Each row was made from one walk, in order. Every step used is in the known rows, and no mark comes twice. Write each row's walk.
Known rows
rolam-kobi-piti-maru-razil-nasum: [2, -2, 18, 32, -5, 28, -15, -10, 31, 8, 36, 7, 16, 12, -17, -15, 7, 13, -11, 20, -11, 4, -14]
razil-maru: [14, 18, 22, 6, -5, 18, -15, -10, 35, 14, 5, 6, 2, 43, 0, -10, 17, -18, -8, 16, -2, 20, -6]
maru-razil-nasum: [-2, 16, 23, 7, -6, 13, -15, -9, 19, 13, 20, 10, 9, 37, -5, -13, 20, -5, -17, 18, -18, 15, -23]
fedudet-piti-razil-nasum: [0, 11, 27, 8, 18, 16, 5, -24, 10, 12, 18, 5, 7, 21, 16, -9, 9, -10, 1, 9, 7, 11, -19]
razil-maru-piti-kobi: [9, -2, 20, 6, 1, 15, -31, -10, 31, 22, -2, 27, 11, 29, 1, -13, 7, -6, -16, 17, 7, 10, -22]
fedudet-piti-kobi: [12, 9, 23, 4, 14, -8, -4, -14, 11, 14, 15, 26, -4, 26, -11, -1, 0, -16, -6, 11, 17, 13, -2]
kobi-piti-maru: [19, -1, 24, 16, 9, 0, -2, -8, 33, 10, 3, -3, 8, 16, -8, -6, -9, -16, -13, 19, 9, 2, 7]
nasum-kovaz-fedudet-piti: [11, 13, 26, 5, 10, -9, 3, -25, 42, -5, -30, 5, -8, 31, -17, 4, 3, -27, 2, -6, 24, 16, 7]
maru-piti-razil-nasum-kovaz-vatil: [-19, -5, 10, 5, 11, 17, -18, -23, 45, 0, -14, 3, 9, 23, 20, -12, -2, -11, 0, 36, 2, 1, -34]
maru-razil: [12, 17, 25, -3, -6, 4, -14, -3, 25, 10, 12, 8, 3, 40, -19, -7, 13, -9, -20, 19, -5, 16, -14]
fedudet-piti-maru-razil: [30, 1, 32, 5, 17, 12, 1, -9, 16, 8, 22, 10, 2, 23, -22, -1, 12, -8, -11, 11, 5, 16, -18]
nasum-kovaz-fedudet-piti-kobi: [5, 0, 19, 10, 15, -12, -3, -20, 32, -2, -29, 21, -2, 23, -21, 5, -3, -19, 6, -8, 35, 9, 1]
rolam-maru-piti-razil-nasum: [7, 13, 16, 14, 6, 19, -20, -17, 23, 21, -1, 10, 16, 28, 22, -16, 3, 10, 1, 20, -11, -7, -26]
piti-maru-razil: [21, -1, 23, 6, 3, 13, -9, 2, 24, 8, 6, 5, 8, 31, -19, -3, 9, -4, -14, 16, -5, 6, -19]
fedudet-piti-maru-razil-nasum-kovaz: [8, -3, 26, 12, 31, 16, -14, -14, 25, -1, 22, 11, 8, 20, -16, -7, 23, -9, -2, 14, 7, 12, -28]
fedudet-piti: [18, 21, 30, -1, 9, -3, 3, -19, 20, 13, 15, 10, -9, 34, -6, -2, 6, -24, -9, 13, 7, 19, 6]
rolam-kobi-piti-razil-maru: [3, 10, 16, 20, -1, 34, -12, -12, 40, 7, 24, 0, 10, 18, -5, -15, 3, 4, -4, 18, 16, 15, -7]
kobi-piti-maru-razil-nasum: [9, -4, 27, 21, 11, 16, -12, -11, 25, 11, 25, 2, 19, 12, -8, -12, 8, -3, -20, 20, -6, 7, -21]
maru-piti-razil-nasum: [-12, 3, 23, 6, 3, 18, -11, -17, 20, 18, -7, 7, 18, 24, 24, -17, 2, -1, -14, 20, -7, -5, -28]
kobi-piti-maru-razil: [24, -5, 28, 10, 12, 8, -9, -3, 29, 8, 16, 0, 12, 14, -24, -6, 0, -7, -22, 20, 7, 9, -13]
vatil-kovaz: [13, 13, 14, -10, 1, -3, -15, 4, 34, 20, 7, 8, -7, 33, -5, -23, 1, -37, -14, 26, 5, 11, 8]
maru-piti-kobi: [2, 0, 20, 2, 0, -5, -20, -7, 22, 23, -11, 26, 7, 27, -3, -8, -7, -6, -19, 21, 4, -3, -10]
razil-maru-piti: [13, 11, 27, 0, -3, 20, -25, -14, 40, 19, -4, 12, 6, 38, 5, -15, 13, -12, -20, 21, -4, 17, -15]
rolam-piti-maru-razil: [25, 7, 17, 11, 3, 12, -12, 0, 23, 8, 0, 6, 1, 38, -21, -7, 8, 4, -30, 22, -12, 0, -21]
maru-razil-nasum-kovaz: [-12, 14, 20, 4, 11, 10, -25, -7, 32, 1, 12, 10, 9, 36, -15, -11, 23, -7, -12, 21, -3, 11, -23]
nasum-kovaz: [-2, 17, 16, -2, 8, -5, -14, -5, 40, 0, -9, 6, -2, 41, -13, -4, 7, -22, -4, 20, 11, 6, 3]
fedudet-piti-razil: [14, 12, 29, -1, 16, 7, 10, -16, 14, 8, 9, 3, -1, 24, 1, -2, 1, -16, -4, 10, 19, 13, -11]

Write each row's walk
[-21, 0, 19, 3, 17, 14, -20, -15, 33, 4, -16, 6, 17, 23, 14, -15, 4, -5, -6, 22, 8, -8, -30]
maru-piti-razil-nasum-kovaz
[7, -5, 22, 25, 18, 9, 4, -29, 36, -4, -29, 5, 5, 18, 0, 2, 7, -19, 13, -9, 13, 2, -5]
razil-nasum-kovaz-fedudet-piti-maru
[1, -9, 16, 23, 0, 18, -12, -12, 40, -6, -34, 4, 17, 25, -12, -4, 13, -3, 0, -3, -2, 0, -23]
piti-maru-razil-nasum-kovaz-fedudet
[21, 1, 21, -3, 13, 3, 10, -14, 27, 10, -18, 4, -6, 14, -1, -14, -9, -35, -1, -3, 31, 13, -4]
vatil-kovaz-fedudet-piti-razil
[21, 13, 18, 5, 7, 10, -18, -7, 26, 16, -10, 8, 8, 32, 7, -10, -5, 6, -2, 21, 3, -5, -18]
rolam-maru-piti-razil
[2, 4, 10, 17, 19, 17, -24, -4, 31, -3, -2, 8, 8, 33, -16, -11, 18, 3, -21, 23, -10, -6, -30]
rolam-piti-maru-razil-nasum-kovaz
[1, 4, 25, -4, 2, 9, -7, -9, 25, 15, -17, 4, 11, 28, 9, -9, -6, -7, -15, 21, 5, -4, -22]
maru-piti-razil
[20, -3, 17, 2, 8, -11, -4, -13, 26, 17, -12, 25, -8, 14, -13, -12, -9, -36, -3, -3, 29, 13, 6]
vatil-kovaz-fedudet-piti-kobi
[-4, 14, 23, 16, 12, 1, 0, -31, 38, -1, -25, 7, -1, 28, -1, -2, 10, -23, 5, -7, 13, 14, 0]
razil-nasum-kovaz-fedudet-piti
[-9, 9, 23, 6, 31, 12, -2, -20, 22, -1, 10, 5, 5, 22, 7, -7, 12, -16, 6, 13, 21, 8, -18]
fedudet-piti-razil-nasum-kovaz
[0, -9, 8, 15, 10, 20, -22, -12, 44, -6, 9, 4, 7, 26, -6, -5, 11, -8, 1, 31, -10, 10, -33]
piti-maru-razil-nasum-kovaz-vatil
[13, 4, 25, 7, 19, 20, -1, -26, 42, -10, -28, 0, 4, 24, -4, 0, 13, -18, 10, -12, 36, 22, -18]
nasum-kovaz-fedudet-piti-razil-maru
[11, 6, 15, 20, 4, 20, -17, -8, 19, 11, 6, 10, 9, 34, -5, -12, 17, 7, -27, 23, -24, -3, -29]
rolam-piti-maru-razil-nasum
[6, 6, 25, 4, 18, 1, 10, -23, 35, -10, -35, -1, 0, 22, -9, 3, -3, -19, 9, -8, 36, 9, -8]
nasum-kovaz-fedudet-piti-razil
[33, -4, 32, 13, 1, 11, 8, -19, 25, 3, -18, 6, 3, 21, -20, 4, 6, -9, -7, -10, 7, 14, -14]
kovaz-fedudet-piti-maru-razil
[-16, 17, 15, 8, 8, 3, -16, -12, 36, 4, -2, 8, 4, 37, 1, -8, 14, -18, -1, 19, -1, 5, -5]
razil-nasum-kovaz
[0, 20, 16, 17, -10, 5, -6, -12, 39, 11, 22, 5, -2, 27, -18, -10, -6, -4, -13, 23, 3, 10, 18]
rolam-kobi-piti
[-9, 4, 15, 8, 25, 13, -2, -29, 34, -6, 12, 2, -3, 20, 14, -4, 5, -22, 14, 26, 15, 18, -23]
fedudet-piti-razil-nasum-kovaz-vatil
[-20, -5, 19, 11, 5, 13, -11, -23, 41, 0, -55, 3, 19, 21, 14, -10, -2, -6, -3, -2, 9, -8, -27]
maru-piti-razil-nasum-kovaz-fedudet
[-9, 8, 20, 13, -4, 7, -15, -17, 41, -4, -27, 7, 10, 35, -15, -6, 16, -8, -7, -1, -1, 10, -20]
maru-razil-nasum-kovaz-fedudet
[27, -1, 24, 0, 14, 23, -1, -16, 35, 10, -10, 3, -3, 13, 5, -19, 6, -33, 0, -4, 32, 27, -14]
vatil-kovaz-fedudet-piti-razil-maru
[2, 6, 28, 17, 2, 14, 14, -32, 19, 6, -19, 3, 8, 20, 17, -4, 3, -11, 5, -11, 8, 10, -14]
kovaz-fedudet-piti-razil-nasum
[-17, 2, 4, 10, 8, 16, -11, -19, 41, -6, -4, -2, 4, 28, 16, -8, 3, -15, 11, 30, 4, 6, -23]
piti-razil-nasum-kovaz-vatil
[11, 2, 14, 27, -6, 14, -4, -8, 39, 8, 15, 3, 4, 17, -15, -6, -10, 0, -6, 20, 1, -1, 12]
rolam-kobi-piti-maru
[20, 11, 12, 16, 4, 6, -5, -6, 27, 11, -13, 5, -4, 39, -5, -5, -1, -6, -19, 23, -10, -9, -4]
rolam-piti-maru
[-3, 10, 15, 15, -3, 14, -3, -10, 31, 6, 19, -1, 7, 18, -10, -10, -11, 3, -6, 18, 13, 3, 2]
rolam-kobi-piti-razil
[-17, 0, 19, 19, 12, 6, -3, -24, 42, -6, -31, -9, 18, 9, 5, -8, -6, -13, 1, 0, 24, 0, -11]
kobi-piti-razil-nasum-kovaz-fedudet
